Known rows, with every step that occurs
veki > lifun > sadi: [ -1  18   6 -14  -4 -30   5 -18  -1  -2  -4  -2 -12  15  -2 -25  22   2
   6  25   2  15  19   3   1  -9 -12  -7 -13   6   4   3 -12  10  24 -21
  11  10 -28]
danu > viki: [  1  20 -10 -10 -10   0 -21  -9  -7  -6   0   8 -10  12  -4 -10   6   3
  -1   6   3  17  20   3   0 -14 -14   6  -6  -5   2   8  -6  15  10 -11
   4 -15 -21]
danu > ruku: [ -4  16 -10  -3  -5  -6 -22 -10   1  -3  -2   4  -6   9   2 -16   5   0
   1   9  -8  14  20   0  -6 -16 -18   4  -1   1  14   5 -12  14  -1  -7
  -1  -8 -24]
gomep > nitu > pofeb > kidad > danu > ruku > tekavuk > ralo: [ 12   1  -5  29 -10   5 -44  13 -17  -7  -6   1  15   3  -5   8 -12  -6
  -2  -5 -28  19  20  -4   8 -41 -30  13   3   2   9  -8   2  -4 -24   8
  -5 -17 -11]
sadi > lifun > viki > danu: [  4  17  -3 -17  -6 -27   0  -6  18  -4   6  -2 -27  16 -14 -20  23  -1
   4  34   9  11   8  -3  -1 -11 -14  -7 -12   5   2   7 -14  16  21 -23
  18  13 -31]
dume > kagan > tekavuk > ruku > danu > viki > lifun: [ 19   8  -8 -28 -21   9  -7  -7 -14   2 -16  12 -25   9 -16   5  14 -16
  -7  -1   4   5  20  11  -8   2 -22  -8  -6  -3   1  -2 -10  16 -16  -7
 -19 -39  -9]
ralo > tekavuk > ruku > danu > kidad > pofeb: [ 12  10 -15  -2 -17   6 -25   2  -4   7 -17   0  -7  11 -16   6 -10  -5
  -5   0 -19   4  18   0  -9  -4 -21  -6  -2  -5  13   9  -3   9 -23   7
 -10 -29  -4]
veki > lifun: [  4  14   0  -8  -6 -22  -2 -16   0   1  -7   2  -9  14  -5 -16  17  -2
   8  17   3  16  21   3  -4 -10 -13  -3  -9   2   1   0 -10  15  15 -18
  10  -1 -26]
veki > lifun > viki: [ -4  12   1 -13  -3 -24  -3 -17   5   0  -7  -4 -14  13  -3 -24  28   3
   6  29   4  11  19   2  -1  -6 -12  -3 -12   6   2   4 -12  14  24 -18
  11  10 -29]
dume > kagan > tekavuk > ruku > danu > kidad: [ 12   2 -18 -18 -22   5 -12 -11 -12  16 -14  12 -15   5 -15   4   5 -19
  -7  -1   2   6  30   9 -11   5 -26  -9   3   1   8  -3 -10  11 -22   6
 -20 -38 -10]
ruku > tekavuk > kagan: [ 15  11  -5   2 -22  -1 -12  -9  -7   2 -11   3 -22   9 -15   0  -7 -17
 -10   3 -12  12  22  15  -3  -7 -23 -10   2  -2   6   4 -11  13  -7  -6
  -4 -23 -20]
tekavuk > ralo: [ 11  13  -3  -1 -19  -3  -9  -5  -5   7  -7   8 -15  11 -10 -11   2  -8
  -3   7   0  15  21  11  -2 -12 -25  -7   0  -1   6   4 -14  18  -1 -10
  -2  -9 -12]
sadi > lifun > veki: [ -3  24   2 -12  -8 -26   1  -7   8  -1   5   3 -20  14  -6 -20  18   3
   3  23  11  14  11   3   2  -6 -16  -9 -10   5   0   7 -13   7  27 -21
  20  10 -31]
lifun > sadi: [  2  19  -1  -7  -7 -20  -3 -13  -4  -2   1   5 -12  14  -4 -22   9  -1
  -2  18   0  19  18   4   3 -15 -16  -7  -6   4   6   7 -12  10  20 -21
   9   6 -26]
kozu > lifun > sadi: [ -1  20   3 -14  -7 -22   2 -14  -2  -4   3  -1 -19  16  -4 -24  15   7
   1  22   5  12  13   0   6 -11 -10 -12 -10   4  -1   3 -18   4  27 -25
  13  19 -28]
danu > ruku > tekavuk > ralo: [  1  13  -4  -1 -18   6 -21  -4  -1  -3 -12  -2 -16   8  -2  -6  -5 -10
  -7   4 -15   6  22   7  -6 -10 -23  -1   2  -1  19   2 -16  11 -23   3
  -9 -19 -12]
gomep > nitu > pofeb: [ 11   6 -11  21  -7 -10 -25  -2 -12  -1   1  11   5   6 -10  -6  -3  -5
   3  -3  -8  25  18   0   4 -31 -20   7   1  -2   1  -3   0   7  11 -13
   7  -7 -18]
tekavuk > ruku > danu: [ 19  10  -5  -7 -12   3 -15  -8  -6  10 -13   6 -12  12 -11  -1  -3 -10
  -3   5   0  10  19   7 -11  -6 -21  -7  -2  -3  10  11  -8  23  -9  -7
  -2 -16  -9]
dume > kagan > tekavuk > ralo: [ 14   3  -8  -9 -28  -1   0 -11 -13  17 -13  13 -22   4 -13  -5  13 -21
 -10   0   7  16  31  16  -3  -4 -28 -15   4   2   1  -9 -19  13 -12  -5
 -19 -29 -10]
nitu > gomep: [  9   8 -12   7  -8 -10 -15  -4  -7  -1   0   5   1  13  -3 -10  -3  -2
   1   8  -2  22  17   1   1 -26 -19  -3   2  -5  -3   1   0  12   6 -18
   1  -6 -20]
kidad > danu > viki: [  8  20  -7  -4  -6  -1 -25   2 -12  -7  -6   2   3  10  -1  -1   6   5
   3  10   3  18  19  -4   4 -23 -16   2  -9  -5   3   7  -1  14  -1  -9
   5 -15 -20]
sadi > lifun: [  5  21  -2  -8 -10 -19  -3  -6   8   2   1   8 -18  14  -7 -16  14  -4
   5  21  10  20  16   0   2 -13 -17  -8  -2   1  -3   5 -10  10  16 -19
  15   0 -25]
ruku > danu: [ 12  13  -9  -5  -6  -4 -12  -8  -4   2  -7   7  -6  16  -9  -1  -4  -7
   4  10  -2  18  17   5 -11 -11 -19  -3  -1  -3   5   8  -5  16   0 -12
   7 -10 -17]
ralo > tekavuk: [  6  12  -7   3 -17  -5 -11 -12   1   6  -8   0 -17  11 -11  -8   1  -4
  -6   4  -8  20  22   7  -6  -9 -17  -8  -1  -2   3   4  -7  14  -2 -12
  -1 -14 -18]
nitu > pofeb > kidad > danu: [ 14   5  -6  17   1 -11 -32   5 -16  -1   1   4  18  11  -6  -4  -2   2
   6   8 -10  30  19 -10  11 -45 -22   8   2   3  -4  -1   4   3  -5  -9
   4  -3 -24]
gomep > nitu > pofeb > kidad > danu > ruku > tekavuk: [  9   3  -8  28  -3  -1 -47   9 -15 -10  -3   1  18   4  -3   7 -11  -4
   1  -3 -27  22  21  -8   8 -44 -24  16   2   3   8  -8   6  -5 -17   3
   2 -14 -20]
dume > kagan > tekavuk > ruku > danu: [ 21   1  -9 -14 -23   4  -5 -13 -14  19 -18  12 -20   5 -15   4   8 -23
 -10   0   6  11  29  13 -10   1 -25 -14   2   1   5  -3 -13  16 -19  -2
 -18 -35  -7]
veki > lifun > viki > danu > ruku > tekavuk > kagan > dume: [  2   7  -2 -18 -13 -16  -4 -15   7  -3 -13 -13 -27   5 -12 -13  22 -11
  -7  23 -14  -3  15   6  -7   3 -17  -8 -14   1  16   1 -23  18  -2  -4
  -7 -10 -28]
kagan > tekavuk: [  7   9  -9  -1 -16  -8  -6 -12  -9   9  -8  11 -13   8  -8 -10   9  -9
   0   5   4  18  25   9  -3  -7 -20  -8   2  -2   3  -2 -10  13   0 -15
  -3 -18 -20]
veki > lifun > kozu: [ -2  16   6 -14  -4 -29   1 -16   2   0  -4  -5 -10  15  -3 -24  24   3
  12  28   1  12  19   2  -3  -5 -11  -4 -13   8  -1   2 -15  11  26 -22
  16  11 -31]
nitu > pofeb > kidad > danu > ruku > tekavuk: [  7   4  -6  17   0  -3 -41   7 -14  -7  -4  -5  16   8  -1   1  -8  -1
   2   6 -23  23  20 -11   8 -42 -21  11   4   3   7  -2   3  -2 -24   2
  -2 -12 -22]
dume > kagan > tekavuk: [ 11   5 -11 -10 -21  -7  -2 -15 -12  13  -9  13 -18   6 -12  -6  14 -18
  -6   3   8  20  31  12  -3  -7 -22 -11   3   3  -1  -9 -14  12  -4 -10
 -12 -27 -20]

Rows
[  3  12  -7   7   2  -5 -35   2  -6  -5   0   2  14  12   2  -5   2   5
   3  11 -14  21  21  -8   4 -35 -24  12  -1   7   8   1  -1   4 -13  -1
   3  -6 -29]  pofeb > kidad > danu > ruku
[ 16   9  -6  -1 -27   3  -9  -9 -11   8 -14   5 -24   3 -16   0  -6 -23
 -15  -1 -12  13  24  17  -1  -3 -26 -15   5  -5   6   1 -16  14  -9  -3
 -11 -32 -20]  ruku > tekavuk > kagan > dume
[ -3  14 -12 -16   1 -30 -11  -7   8 -10  -2  -5  -7  18 -12 -15  23   7
  13  31  -7   0   9 -10  -2 -12 -12   3 -19   5  10   1 -11  12  15 -13
  11   8 -32]  veki > lifun > viki > danu > kidad > pofeb
[  5  10  -5   8  -3   0 -36   3  -7  -8  -5  -2   8  12   0   2  -4  -1
   1   9 -20  18  22  -6   3 -32 -23  10   0   7  10  -1  -2   1 -22   3
   2 -12 -27]  pofeb > kidad > danu > ruku > tekavuk
[ 15  11  -4 -32 -19   2  -1  -9 -16  -1 -15   7 -27   9 -14  -1  18 -14
  -9   5   4   6  20  10  -4   2 -21 -11 -10   0   4  -1 -12  12  -9 -10
 -18 -31 -10]  dume > kagan > tekavuk > ruku > danu > viki > lifun > sadi
[ 13  12  -1   1 -23   2 -11  -4  -5   2 -13   2 -21  12 -12  -1  -6 -16
  -6   4  -8  10  22  13  -4  -8 -24  -9   2  -2   8   2 -14  14 -14  -5
  -3 -18 -12]  ruku > tekavuk > ralo
[ -5  12  -4 -18   2 -26  -6 -16  14  -9  -3 -10 -16  13  -4 -21  28   4
   7  31  -5   2  12  -4  -8  -7 -10   3 -19   6  14   3 -16  20  11 -14
   8  11 -32]  veki > lifun > viki > danu > ruku
[ 12  11  -5   9  -2  -9 -26   2 -10  -1   0   6  10  15  -6  -2   2   1
   4  11  -7  25  22  -4   6 -34 -25   7  -1   7  -2   1   0   7  -3  -8
   9  -3 -29]  pofeb > kidad > danu
[ 15   4 -20 -14 -21   3 -16  -2 -15  13 -16  14  -8   6 -16   7   3 -17
  -4   0  -2   6  26   5  -6  -4 -25  -9   2   1   9  -5 -10   7 -23   7
 -20 -40  -8]  dume > kagan > tekavuk > ruku > danu > kidad > pofeb
[ -6  13  -6 -18  -1 -18  -9 -13  13 -11   4 -10 -23  15  -6 -21  22   9
   2  28  -1  -1   7  -7  -3 -10 -10  -2 -15   3  10   3 -20  14  14 -18
  10  21 -31]  kozu > lifun > viki > danu > ruku
[ -3  16 -14 -16  -3 -22 -13  -3   8 -12   6  -5 -14  19 -15 -14  16  12
   9  29  -4  -3   3 -13   3 -13 -12  -2 -16   4   5   1 -15   6  17 -16
  14  18 -33]  kozu > lifun > viki > danu > kidad > pofeb
[  7  10  -2   9 -10   4 -34   8  -9  -4  -9  -3   5  11  -1   4  -5  -4
  -3   7 -20  14  23  -2   3 -29 -29   6   1   6  11  -1  -6   2 -30   8
  -5 -15 -18]  pofeb > kidad > danu > ruku > tekavuk > ralo
[  9  12 -15 -12 -10   4 -23  -6  -4   7  -9   6  -8  12 -12   0  -6  -6
   1   5  -6   4  20   3 -12  -1 -23  -1  -1  -2  14  12  -4  16 -14   2
  -3 -20 -12]  tekavuk > ruku > danu > kidad
[  8  18 -11 -14  -6   5 -21  -7  -7  -6  -5   7  -6  14  -6   2  -1   0
   2   7   0  15  18   4  -9 -10 -15   5  -5  -8   5  10  -2  15   0  -7
   5 -18 -14]  ruku > danu > viki
[ 15   9  -8 -13 -18  11 -17  -9 -15  10 -17   8 -16   6  -9   3   6  -9
  -5   0   4   7  23  11  -9   2 -19  -6  -2  -8   8   6  -7  18 -16  -2
 -13 -35  -4]  kagan > tekavuk > ruku > danu > viki
[ 10   9  -5   9  -8   3 -35   3  -9  -6  -7  -2   4   8  -3   4  -5  -6
  -6   7 -23  14  22   0   4 -28 -28   6   1   6  10   1  -4   2 -24   7
  -5 -19 -25]  pofeb > kidad > danu > ruku > tekavuk > kagan
[ -1  15 -21 -11  -2 -21 -20  -1   6 -10   4   1  -9  18 -16 -11   9   5
   7  24 -10   3   9  -9  -1 -17 -17   5 -13   4  13   6 -11  13   9 -10
   8   4 -31]  lifun > viki > danu > kidad > pofeb
[  4  13  -8  -1 -15   4 -22  -9  -2  -4 -10  -1 -17   6  -3  -5  -5 -12
 -10   3 -18   7  22   9  -6  -9 -22  -3   1  -1  17   5 -13  10 -16   3
 -10 -24 -20]  danu > ruku > tekavuk > kagan
[  7  24  -5 -27  -1  -4  -9  -4  -5 -20  -3   4 -13  21  -8  -6   7   4
   4  15  -4  11   6   0  -5 -10 -15   1 -15  -5   3  10  -3  11   9 -19
   8  -7 -20]  ruku > danu > viki > lifun > sadi
[  3  21   2 -18  -3 -20  -1  -4   2 -13   1   2 -16  22 -12 -20  16   2
  11  22  -6  10   8   1  -2 -12 -17  -3 -12   6  -3   5 -12  13  22 -32
  15   9 -35]  viki > lifun > kozu
[ -2  18  -1 -12  -7 -22  -3  -6  12   0   0   3 -22  14  -6 -24  23   2
   2  32  12  16  15  -1   4  -9 -15  -7  -5   5  -2   9 -12   8  25 -20
  16  11 -28]  sadi > lifun > viki
[  7  17 -24  -7  -6 -18 -21   2   2  -9   6   6  -3  19 -19  -2  -2   0
  11  12 -13   6   8  -8  -5 -22 -19   6 -10   0  13   1  -9  14  -2  -8
   6  -9 -29]  viki > danu > kidad > pofeb
[ -7  14 -13 -21  -2 -20  -9 -11  11  -9   8  -7 -22  18 -13 -17  19  10
   6  28   1  -2   8  -8   0  -5 -12  -1 -14   4   4   3 -15  11  18 -17
  13  19 -35]  kozu > lifun > viki > danu > kidad
[ -4  14 -19 -16  -1 -18 -16 -10  10  -7   7  -1 -16  15 -14 -14  13   3
   4  24  -6   4  12  -4  -5  -9 -17   4 -11   4  11   8 -10  17  10 -11
   9   5 -34]  lifun > viki > danu > kidad
[  3   9  -9 -10  -9  -8 -16 -11   9  -9  -4 -10 -27   9 -12  -9   8  -8
 -10  20 -17  -1  12   5  -7  -7 -18  -2 -10   4  19   7 -18  19  -6  -4
  -4  -6 -27]  lifun > viki > danu > ruku > tekavuk > kagan
[ 13   1  -6  16 -10   2 -37   6 -19   2  -8  -2  10   0  -6   4  -8 -10
  -9   0 -26  21  21  -3  10 -35 -28   2   7  -1   7  -2  -4  -1 -27   8
 -16 -27 -20]  nitu > pofeb > kidad > danu > ruku > tekavuk > kagan > dume
